Known rows, with every step that occurs:
zeza ligub: [ 18  14  -6  13  -9 -23  33  14 -22  -1  25   0  24 -18  -8  -4  17 -27
 -25  41  10  -4   0  41   7   3 -17   2 -31 -11  -5  -7  24  23  14  16
   5   8  -1  -7 -18]
zisul zito ligub monir: [  2  15   1  -8 -12 -12  27  14  -7  -6  41  -6  36   1  15  13  45  -7
 -40  50  19 -12 -22  45  11  -2  -4   3 -36   8  -5   2  30  15  17  24
  -8 -12   0 -11 -32]
garore torob sikuv: [ -9  -2  -5  11   3 -19  21   5 -27   7   5   1  36   1  -1  -1  24 -19
 -31  31  20 -18   4  25 -17  -4 -11  12 -16  31 -10   8   9  14 -10  23
  -1  12   8  -1   9]
tida ligub torob: [ -7   4   1  20  -8 -25  21  13 -23  -9  18   6  16 -13  -4  -5  26 -37
 -37  40  25   1  11  40  13  -7  -9  25 -15   7  -3   1  20  10   7  10
  -6  17  14 -19 -17]
puze zeza zisul bipi ligub: [-40  18  -3 -11 -24 -32  15  40 -20  12  19   3  22 -12  -5 -16   4 -52
 -24  33 -19  -6  -4  16  -2  20   7   3 -10 -10 -19   9  17   7   0  26
  -6   4  -7 -11 -16]
tidip zeza zisul tida: [-21   9 -20  -8 -25 -19  21  44 -11  26  12  -4  15 -12  -2 -24  17 -55
 -12  40 -19 -17 -24  11 -11  28 -13  18   9  -8 -26   6   6   7  25  36
  -2   7  -2 -13  -9]
lebut zeza ligub torob garore: [ 20  30   0  18 -13 -31  35  16 -15  -1  21  13  24 -24  -1   7   9 -29
 -23  44   8  12 -11  30  11   7  -2   4   6   2  15   9  13  20  -7  19
  -4  11  13   4   2]
bipi ligub torob sikuv: [ -7  -2   6   4   9 -27  24   0 -50   6  18   3  14 -15 -11  -6  18 -41
 -31  29  12   6   5  22   0  -4   3  18 -20  19   1   5   9  12  -4   4
   2  20   6   7  10]
tidip zeza zisul bipi ligub: [-36   7 -23  -7 -30 -34   7  41 -22  24  23 -13  10 -21 -17 -22  10 -51
 -12  45 -17 -11 -18  11  -8  25   0  14  11  -7 -14   9  -6  -3  10  29
 -14  12  -6 -10 -11]
lupit lebut zeza zisul tida: [-14  30  -6 -18 -25 -11  29  39   1  23   8  12  17   0  -2  -9   3 -46
 -19  43 -19  -2  -5  18   7  28  -3  -3   7   4 -10  11  15  18   0  34
   9  -5  -3   4  11]
lebut lupit puze kilub: [-10   5  -5  15 -31 -27  26  28 -28  -8  22  -8   2   9 -18  -5   8 -36
 -61  46   0  -1 -29  29 -16  -6  -1  -9  -2 -19   0   3  10  20   7  45
   0  28   1   0  11]
bipi zisul: [ -9  11  -6 -14 -33  -9  43  14 -21  -7  16  -2  25   9  -9  -7  29 -38
 -44  41  11   0  -2  15 -17  14 -27  12  -7  13   0   0  -4   4  10  33
  -3   8 -23  -1   2]
lupit lebut kilub: [ -3  17   1  -4 -27  -1  27  20 -31  19  10  21  13   4  -8  -5  27 -27
 -32  31   2 -10  -2  27  -1  22 -29   8 -29  10  -5   5  17  12  -6  16
  12  10 -10  -9  10]
tida ligub torob zisul monir: [ -7  22  -8  21 -10 -18  45  11 -30 -10  29  -1   5 -17   9  -4  28 -30
 -46  61  32  -8  15  44   2   6 -18  25 -21   6  -1  10  14   3   1  17
 -13  20  17 -11 -23]
garore torob zisul: [-14   8 -21  14  -3 -12  37  11 -19  -3  14  11  21   0   4   9  31 -20
 -39  45  18 -25  12  28 -13  19 -30  14 -10  17  -7  11   3  10  -7  21
  -2  20  11   2  -2]
garore torob zisul zito ligub: [ -4  19 -25   8   1  -9  41  10 -12 -11  25  10  29  -3  19   8  41  -3
 -49  55  24 -25   5  42  -6  11 -26  11 -23  23 -11  10  18   9 -12  17
  -3   7  18   1 -22]
ligub zeza zisul tida: [-23  15 -12   7 -15 -26  22  46  11  21  19   3  30  -3  16 -16  10 -41
  -8  41 -10 -10 -24  18   4  23  -8   3   4   1 -13  15  23  22  30  46
  -3  -6   0  -4  -5]
tidip zeza ligub torob sikuv: [  5  16 -13   6  -8 -23  34  16 -36  17  11   4  26 -27  -2 -15  17 -35
 -12  44   3   3 -14  20  -2   5 -17   8  -7  -5  -3  -4   8   8  12  16
  -1  12  10  -1 -17]
puze kilub ridegi: [ -8  -8   0  10 -39 -14  31  25 -45   4  20 -14   2   0  -5 -17   9 -42
 -32  46  -1  -7 -18  30   0  10  -9   6  -3  14  -5   9  23  14   5  33
   7  16  17   0  22]
zito ligub zeza: [  2  21  -4  13  -9 -27  23  23  18   4  33 -11  39   8  14  -7  11 -16
 -34  44  -3  -6 -22  16  25   6  -8 -12 -19   3   6   3  21  16  25  21
  -7  -6  14  -2 -33]
zeza zisul zito: [-10  18 -15 -16 -22  -7  24  23 -15   1  27   7  15  -5   8  -4  38 -21
 -19  46   8  -8 -18  45 -10  16  -1  24 -22  11 -23  20  32  18   3  28
   1  -7 -20 -17 -11]
zito ligub: [ 10  14   0   5 -16 -16  24  16   1  -2  33 -15  31  11   3  -1  17 -18
 -47  38  -2 -12 -10  22  16  -1  -8  -3 -33   5  -4   0  20  13  14  16
   2   5   9 -11 -27]
puze zeza: [-16  15   8 -10 -13 -19  24  23 -17   1  10   6  23  -5   0 -11  15 -42
 -31  24  -6  -8  -3  12  -2  18 -10   3 -15 -11 -16   1  17  17  12  17
  -8   0  -1  -9 -20]
zisul bipi ligub: [-25  -8   1   7 -23 -35   4  34 -32   7  34 -17  17 -20 -19  -7   5 -44
 -37  30   2 -15   6  22   1   9   5  -4  -8   6  -5   0  -8   7   1  27
 -15  20   4  -6   0]
puze zeza ligub torob: [ -3  24   4   5  -6 -20  37  23 -28  -4  10  27  32 -17   8  -6  16 -40
 -24  32   1   7  -1  28  12   5 -14   0 -23 -21  -8  -9  39  18   5  12
   8   6   8  -9 -29]
torob zisul tida: [ -2  15  -9  -1 -16  -6  52  30 -17  15  21  -5  14  -9  10  -4  16 -41
 -46  42  -2 -28   7  23 -14  27 -29   1 -18   9 -17  13  -6  16  19  35
  -4  18  10   8   2]
lupit puze zeza: [-13  14  -5  -7 -16 -22  24  25 -23   5  18   6  14  -4  -4  -9  17 -34
 -44  27  -3  -9 -17  12 -14  23  -3   7  -5 -23 -28  -7  10  15  18  29
 -19  -8   4  -2 -12]
puze zeza zisul torob: [-22  20 -10  -6 -17 -11  29  38 -15   5   9  11  22   1  12 -11  14 -40
 -12  38  -7  -6 -13  21 -11  26   0   3 -14  -5 -13   7  25   3  -1  38
   5  -9 -19 -13 -17]
torob zisul tida ligub zeza: [ -9  22 -15  11  -9 -24  49  31  -3  17  21 -10  16 -21  15 -17  11 -41
 -44  56   5 -23  11  29   2  24 -26   2 -14   8 -10  14  -6  15  27  33
 -17  10  23  10 -14]
tidip zeza zisul tida ligub monir: [-31   9 -18  -1 -23 -31  22  41  -9  28  14 -11  19 -15  -5 -20  22 -58
 -12  50 -10 -16 -22  20  -3  18  -9  23   5 -12 -20   6   6   2  34  38
 -11   6  -1 -16 -17]
zito ligub zeza zisul: [ -6  27 -12   9 -15 -27  23  27  23   8  32  -9  38  13  17  -8  10 -17
 -25  52 -11  -4 -27  20  22   9  -3  -5 -20   3   1  13  30  13  23  26
  -1  -9   5  -6 -31]
lebut lupit puze zeza zisul zito: [-19  29  -6 -10 -21 -20  21  33 -17  -7  25   7   9  -5  -3  -5  20 -34
 -57  43  -2  -2 -25  27 -15   7   7  -4  -8 -29 -16   4  28  19  10  46
  -4   1 -13  -3 -21]
zisul tida ligub monir: [-15  -4   7  15 -12 -30  25  35 -11  13  19 -13  28 -13  -2  -6  22 -56
 -38  38  11 -23   2  36   8  -2 -11  11 -16  -2 -16  -6  12  17  35  40
 -11  10  14 -14  -9]
lebut lupit puze zeza ligub monir: [-16  23   3   6 -18 -32  26  27 -21  -3  24   2  20  -4 -13   8  13 -40
 -53  41  -2   0 -23  24  -3  -3   0 -18 -12 -45   1 -11  23  20  25  47
  -4  10  -8   4 -21]
puze zeza ligub torob garore: [  9  26  12   5  -7 -22  40  24 -28  -3   8  27  29 -24   9  -5  10 -37
 -27  31   1  11  -7  29   4   3 -15  -1 -22 -15 -12  -7  32  17  -8   8
   1   8   9 -11 -19]
garore torob: [-13  -8 -10  18  -2 -17  15  15 -18  -7  12  11  28   3  -5   6  32 -24
 -30  30  19 -19   3  27  -8   6 -18  17  -5  13 -10  -1  17  14  -5  21
   2  13   8 -12  -4]

Rows:
[ 11  16  -1  -3  -8  -4  28  16 -15 -16  36  11  30  -3  22   6  43  -7
 -44  44  21  -4 -14  45  12  -4  -5   7 -30  14 -10   2  40  14  -1  14
   2  -5  12 -14 -31] : zisul zito ligub torob
[-31  -2  -3  13 -18 -45   2  38 -18  12  34 -14  24 -22 -10 -11   0 -41
 -28  36   1 -11  -4  16   8  15   4 -10   4   5   4   3  -7  10   8  32
 -22  10   8   2  -5] : zisul bipi ligub zeza
[-11   6  -6   7   5 -23  36   5 -44  -4  26  11   2 -16  -7   3  23 -40
 -37  41  11   1  11  23   3  14 -11  20 -15   7   5   7   5   9   0   2
   1  25   9   9   0] : bipi ligub torob zisul
[ -9   9 -13  13   6 -40  21  28 -15   9  21  -3   9 -21   1 -14   5 -35
  -9  49   5   5 -19  23  -1  22   6   8  -4  10   3   7   5   7  -5  25
 -10  -4  -9   3   2] : bipi ligub zeza zisul torob garore
[  4   9   1  14 -13 -29  35  13 -23   5  27  -2  34 -10  -8  16  26 -30
 -17  46  10  -5 -11  42  11  -2 -15   1 -32 -18   6  -7  23  21  28  26
   0   6  -8  -6 -15] : zeza ligub monir
[ -5  24 -14  -9 -19  -4  28  24  -9  -5  34  13  25   5  20   1  38 -14
 -28  51   6  -3 -21  46   4   3   0  19 -28  12 -17  16  47  11  -1  22
  11  -5  -7 -19 -23] : zeza zisul zito ligub torob
[ -7  19 -23  11 -23 -23  37  33 -32  15  21   7  20 -30   1  -8  15 -37
 -20  52  -1  -6  -8  22  -1  18 -24  -1   0 -13  -1  -2  -1   1  10  24
  -7  20  14  -1 -23] : tidip zeza ligub torob zisul bipi
[-10  12  -8  10   4 -20  42   7 -49  -8  35   5  -4 -18  -1   1  25 -38
 -39  50  19  -5   9  29  -3  17 -10  23 -17   3   4   6  11   6  -5   9
  -4  26   8   7  -5] : bipi ligub torob zisul monir
[-22  19 -14   5 -17 -26  19  31   9  15  21   3  25   2   8  -9  13 -28
  -5  46  -4  -3 -25  19   4  25  -6   8   0   2  -2  21  20  20  24  36
  -8  -8  -9  -4 -10] : ligub zeza zisul
[-16  10 -10   4 -21 -22  24  39  -6  14  18  -7  19  -9   1 -21  16 -51
 -28  43  -4 -17  -2  38  -1   8  -3  22 -17   3 -28  11  24  15  19  37
   3   8   0 -20  -7] : zeza zisul tida ligub
[-11   5  -1  19  -5 -35  22  42   2  13  17 -10  28 -23   8 -26   9 -51
 -35  39   9 -18   2  29  12   8 -11   5  -5   2 -17  -2  13  22  31  37
 -13   2  24  -9 -16] : zisul tida ligub zeza
[-11  23 -13 -13 -24 -12  27  22  -1   3  36  -1  30   8  14   8  40 -14
 -25  57   3  -9 -27  45   3   4   2  15 -33   7 -13  17  39  12  13  31
   2 -11 -16 -16 -23] : zeza zisul zito ligub monir
[-19  27 -16  20 -11 -38  23  24   3   4  30 -16  14 -18   7 -24  17 -31
 -22  67  20  -9  -8  41  10  12  -1  23 -10  -1  -5  14  25  11  20  31
 -22  -4   5 -17 -31] : tida ligub zeza zisul monir
[-10  10  -6  -5 -28 -18  47  30 -16  -2  13  -8  29  -8  -3 -24  23 -56
 -55  44  13  -8  10  25  -9   6 -27  14  -6  13 -13  -9  -1   4  20  41
  -5   8  -3  -5  -6] : bipi zisul tida ligub
[-29  18 -14  19 -22 -45  11  35   7  12  25 -14  25 -18   0 -22   8 -35
 -21  57  10  -7  -3  36  15   8   1   9  -4   5  -4  15  12   8  19  34
 -23  -1   8 -15 -25] : tida ligub zeza zisul bipi
[-18   8  -4   9 -29  -5  37  30 -32   2  26  17  17  -2  12  17  21 -30
 -39  39   8  -9   4  24  -9  16 -21  -1  -6  15   3  17  -1   3  -4  31
  -3  30  10   0   3] : ligub torob zisul bipi
[-15  12  -5   3 -16 -20  30  34 -19  19  11   0  25  -7   9 -18  15 -49
 -27  43  -1  -9  -2  38  -5  -2   0  21 -19  17 -24  16  27  12  11  37
   8  12   5 -14   4] : zeza zisul tida ligub torob sikuv
[-19  24 -18  -3 -13 -22  20  30   7   8  27   8  25  -8  18 -10  27 -18
  -7  52   6  -3 -28  33   2  24  -4  11  -3   7  -8  22  29  21  19  34
 -11 -18  -9  -6 -17] : ligub zeza zisul zito
[ 10  30 -10  12 -14 -35  29  13  -6   2  27  -5  25 -20 -10  -2   9 -31
 -23  47   3   0  -3  29  15  14   0   1   1  -5  14   8  11  23  13  24
  -4   1   7   7 -12] : lebut zeza ligub
[-28   2 -21  18  -7 -25  27  22 -28   1  22   3  21 -12  -3   6  19 -27
 -44  46  15 -26  18  28 -11  17 -20   6  -6  18  -4   8  -7   2 -16  24
  -9  25  16   6  -1] : garore torob zisul bipi ligub
[ -7  41  -9 -20 -22  -5  31  28   1   9  19  24  22   4  12   2  18 -24
 -23  54  -7  10 -12  29  17  17   2  -1  -3  10  -2  14  33  12 -13  21
  12 -12   2   1  -8] : lupit lebut zeza zisul zito ligub torob
[ -9  23 -28  13   5 -15  40  14  -2  -6  25  12  34  -6  27   5  36  -1
 -42  60  23 -22  -1  37   0  16 -26   6 -15  22  -4  13  18  10  -5  22
  -8  -1  22   7 -27] : garore torob zisul zito ligub zeza
[  2  22 -22   8 -12 -20  43  21 -31  11  18  11  16 -27   0  -9  22 -35
 -17  52   1  -1  -9  22   0  19 -28   9  -5 -15   0  -2   6   5  13  14
  -3  17  11   1 -24] : tidip zeza ligub torob zisul
[ 17  27 -14  10  -6  -9  55  12 -35  -7  29  25  21 -24  16   7  33 -16
 -30  55  22   2   4  53   4   6 -25   6 -32  -1  -1   3  29  18   1  14
   9  12   8   1 -22] : zeza ligub torob zisul zito
[ 14  20  -9  18  -8 -12  57  24 -32   3  23  20  24 -20  13   4  19 -35
 -32  47   8  -4   6  42   5   5 -28   1 -26  -6  -4  -3  25  19  10  23
  14  21  16   2 -11] : zeza ligub torob zisul tida
[-18  15 -22  15 -13 -21  23  40   5  12  19   3  25   2  19  -8  13 -25
   3  51   4  -5 -28  23  -1  28  -2  -1   3   8   6  15  17   9  15  51
  -2 -14 -16  -4 -10] : ligub zeza zisul torob
[ -4   5 -14  -4 -28  -1  49  27 -26 -10  15  -2  25  10   3  -5  29 -34
 -35  48  22  -2  -5  20 -24  19 -23   0  -5  21  11  -8  -8 -10  -2  52
   3  -2 -31   0   1] : bipi zisul torob
[ -3   8   8   7 -19 -21  27  14   1   5  36 -17  40  20   2  18  26 -21
 -38  44   0 -13 -21  24  18  -5  -7  -6 -34  -2   7   0  21  10  28  25
  -3   4   1  -9 -23] : zito ligub monir
[-25  17 -16   6 -19 -31  32  29 -20  16  35 -14  13 -20   1  -5   3 -33
 -39  53   0 -17   7  18  -3  30 -13 -10  -7  10   5  19 -22   5   8  30
 -24  17  10  18  -5] : torob zisul bipi ligub zeza
[-27  -9   4  13 -21 -30   5  35 -40   2  32   1  18 -17 -13   2  10 -45
 -34  28   6  -7   5  23   4   4   4   0  -1   9   0   0   2   4  -6  24
  -7  26   8  -7   3] : zisul bipi ligub torob
[ 12   8  -6  -2 -28  -3  52  29 -27  -8  10  -1  21   1   5  -3  22 -30
 -39  47  23   3 -12  21 -33  17 -24   0  -5  28   5  -6 -15 -11 -19  49
  -5   1 -30  -3  15] : bipi zisul torob garore
[  2  19 -21  10 -11 -19  46  32 -30  16  16  11  19 -31   7 -14  19 -45
 -20  49  -3  -7  -8  22   0  19 -30   7  -2 -15  -9  -5   7   8  18  23
   1  18  18   1 -21] : tidip zeza ligub torob zisul tida
[ -3  24 -18  16 -12 -21  27  35  19   7  32  -8  38  13  25  -7  10 -14
 -20  55  -3  -5 -29  23  17  12   0 -11 -18   7   7   8  28   4  15  39
   3 -14   0  -6 -31] : zito ligub zeza zisul torob
[-16   4  -6  11   9 -43  13  13 -15   5  26  -6  13 -20 -11 -15  11 -40
 -21  38   6   1  -5  16  13  17  -1   9  -5  -1   5   2   5  19  19  12
 -14   2   5   9 -10] : bipi ligub zeza
[ -7  25 -11   9 -15 -26  26  39  24  14  31  -9  41   8  21 -13   7 -26
 -29  48 -15 -11 -26  19  21   9  -4  -8 -17   2  -8   8  32  15  28  35
   3  -8  12  -6 -28] : zito ligub zeza zisul tida
[ -9  30  -4   9 -13 -21  45  38 -27  -3  21  16  14 -13   4  -2   8 -46
 -67  42  -5  -2 -11  24  -7   3 -10 -18 -10 -37  -8  -7  24  19  16  48
   5  20  11  11 -18] : lebut lupit puze zeza ligub torob zisul tida
[ -4  19  -9  11  -7 -17  40   9 -26 -11  25   9  10 -23  10  -3  36 -25
 -45  58  34  -3  16  51   6   2 -16  25 -23  15  -5  13  14   9   1  10
 -12  13  17  -7 -24] : tida ligub torob zisul zito
[ -9  10   0   7 -22 -22  16  25 -19  -7  27  -8   6   2 -18   4  15 -34
 -62  35   3  -7 -19  20 -13   1  -1  -8  -4 -23  -3  -2  10  22  17  47
  -4  17  -8  -1  -6] : lebut lupit puze
[-20   7 -19  14   6 -38  18  26 -15   8  26  -3  12 -15   0 -16   9 -39
  -7  50   5   2 -13  23   6  24   7   9  -4   4   6   5  11   8   9  28
  -3  -6  -9   6  -8] : bipi ligub zeza zisul torob
[-32   4 -12  -1 -31 -30   9  37 -22  14  31  -9  14  -9 -13  -8   7 -44
 -22  40 -10 -11  -5  28  -5  14   9  10 -10   6 -12  15   9   5   0  34
  -3  14 -12 -12   2] : zeza zisul bipi ligub
[ -7  15  -7  18 -10 -20  39   8 -24  -7  20   5  11 -15   2  -2  26 -34
 -44  52  24  -3  17  40   8   2 -19  22 -19  11   0  12   9   6   6  11
  -9  22  18  -7 -18] : tida ligub torob zisul
[ -6  13  -4   6 -15   0  46  14 -32  -2  20  22  12   2  10  15  29 -28
 -35  40  10  -4   2  25  -6  16 -26  12 -12  12   3  17   8  10   2  19
   4  26   6   2   1] : ligub torob zisul
[ -2  18  -8  -2 -12   4  48  15 -34  -9  26  26  12  -8  21  15  42 -18
 -37  46  23  -5   0  37  -8  16 -24  15 -17  17  -4  18  16  11  -4  18
  -1  15   6   2  -8] : ligub torob zisul zito
